What can hang from each mark
k619: k85
k150: k504 k674
k85: k329 k619 k674
k674: k85 k145 k150
k145: k586
k586: k145
k329: k85
k504: k150
k703: k674

(in the rows, 128 means zero)
Known rows, with every way that one mark hangs from another
k619[k85[k674[k150]]]: [165  96 138 132 138  78 118 113 102 111 118  64  90 151 143 100 156 116
  71]
k150[k674]: [125 136 116 136 132  89 148 132 120 117 115 139 128 107  96 129 154 118
 110]
k703[k674[k85 k145[k586] k150[k504]]]: [122 122  89 155 104  96 124  96  89  76 127 122 115 130 128 126 127  95
 104]
k85[k329 k674]: [133 146 173 153 158 107 122 169 133 131 149  80 142 110 143 109 151 141
 120]
k329[k85[k619 k674[k145 k150]]]: [160 115 203 169 157  87 104 101  99 102 103 141 137 125 101  67 197 110
  75]
k619[k85[k329 k674]]: [156 117 161 132 161  74 120 141 101 114 171  32 127 135 175 119 153 144
 105]
k703[k674[k85[k619] k145[k586] k150]]: [130 137  98 163 123 105 113  92  87  65 103 128 120 119 150 105 174  97
 101]
k504[k150[k674]]: [150 141 114 135 151 124 149 141 121 119 142 176 157 126  96 124 152  98
 130]
k504[k150[k674[k85 k145[k586]]]]: [144 140  92 134 136  81 151 104  86  92 157 182 145 128 112 122 169  97
 137]
k150[k504 k674]: [119 130 116 134 123  73 155 135 122 123 159 143 147 119  72 125 132 131
 133]
k619[k85[k329 k674[k145]]]: [154 117 173 126 152  65 120 117  78 108 163  52 133 129 160 118 166 127
 109]
k586[k145]: [122 115 139 154 132 110 150  84 124 128 123 138 170 127 115 116 126 136
 128]
k619[k85[k329 k674[k145 k150]]]: [158 103 169 134 151  64 123 121  81 105 142  65 113 143 152 118 175 103
  88]
k329[k85[k619 k674]]: [159 130 195 166 165  96 101 121 120 112 133 108 153 116 123  68 176 153
  93]
k150[k674[k85 k145]]: [126 132 113 123 114  49 146  93  84 104 109 163  95  99 119 131 185 119
 103]
k703[k674[k85 k145 k150]]: [134 123 113 144 109 123 115 101  96  89  75 138  84 111 146 131 154  89
  75]
k674[k85[k619] k145 k150[k504]]: [134 108 127 132 117  64 129  86  90 104 133 191  90 148 134  95 206 116
 116]
k504[k150[k674[k85[k619] k145[k586]]]]: [146 150  98 140 147  80 145 103  86  88 160 188 158 126 117 103 196 105
 146]
k703[k674[k145]]: [129 145 139 142 118 151 114 106  99  97  93 121 150  93 116 127 125  96
 113]
k703[k674]: [130 145 123 148 127 163 114 135 127 106 105  97 142 102 134 130 109 119
 109]
k85[k329]: [122 135 151 135 155 123 133 166 130 130 169 105 150 128 158 151 136 133
 145]
k329[k85[k619 k674[k145 k150[k504]]]]: [158 110 202 168 153  79 109 104 100 105 127 144 148 131  89  64 187 118
  86]
k619[k85[k329 k674[k145[k586] k150]]]: [151 103 149 142 152  51 125 117  75  90 160  50 130 151 150 116 166 100
 100]

Rows
[124 137 122 129 119  32 147  93  86 104 160 174 130 110 102 101 197 144
 135] | k150[k504 k674[k85[k619] k145]]
[126 149 136 136 145  45 143 116  86  98 141 156 123  98 145 120 224 134
 125] | k150[k674[k85[k329 k619] k145]]
[136 122  98 150 119 134 116 129 124  97  86 113  76 119 163 134 137 112
  72] | k703[k674[k85 k150]]
[150 151 130 134 162  89 144 128  94 102 164 190 152 119 135 117 210 110
 143] | k504[k150[k674[k85[k329 k619] k145]]]
[133 122 137 162 121  84 122  99  97  97  96 126 124 129  82  82 156  80
  96] | k85[k674[k145[k586] k150]]
[123 123 116 154 144  51 130 105  79  79 159 148 117 150 172 115 216 107
 133] | k674[k85[k329 k619] k145[k586] k150]
[136 159 156 165 143  82 109  90  92  91 130 119 176 108 103  45 197 128
 139] | k85[k619 k674[k145[k586]]]
[123 138 112 133 141  57 150 146 115 113 145 124 100 107 154 148 175 145
 110] | k150[k674[k85[k329]]]
[156 100 193 159 139  89 112 105 100 110  95 132 117 127  92  97 156  97
  62] | k329[k85[k674[k145 k150]]]
[122 143 119 138 146  40 151 145 116 113 197 134 137 118 138 118 187 169
 142] | k150[k504 k674[k85[k329 k619]]]
[132 159 128 153 150 130 110 148 121  96 141  90 132  98 199 124 165 158
 119] | k703[k674[k85[k329 k619]]]
[138 162 204 160 172  92 111 135 104 111 146 116 178  99 136  70 217 136
 141] | k85[k329 k619 k674[k145]]
[162  93 136 131 134  70 122 115 103 114 141  63 101 156 129  98 145 122
  81] | k619[k85[k674[k150[k504]]]]
[107 133 103 138 121  14 160 113  79  93 204 135 148 121 112 138 157 134
 151] | k150[k504 k674[k85[k329] k145[k586]]]
[151 139 100 129 145 103 148 134 116 114 147 176 123 127 128 126 165 116
 122] | k504[k150[k674[k85]]]
[129 143 154 128 146  74 122 107  85 105 162 149 123 116 189 118 216 148
 146] | k674[k85[k329 k619] k145]
[123 101 136 127 120  63 140 120  92 114 159 165  86 151 150 144 172 107
 118] | k674[k85[k329] k145 k150[k504]]
[119 142 136 133 137  29 151 117  87 105 186 160 144 110 122 116 203 147
 146] | k150[k504 k674[k85[k329 k619] k145]]
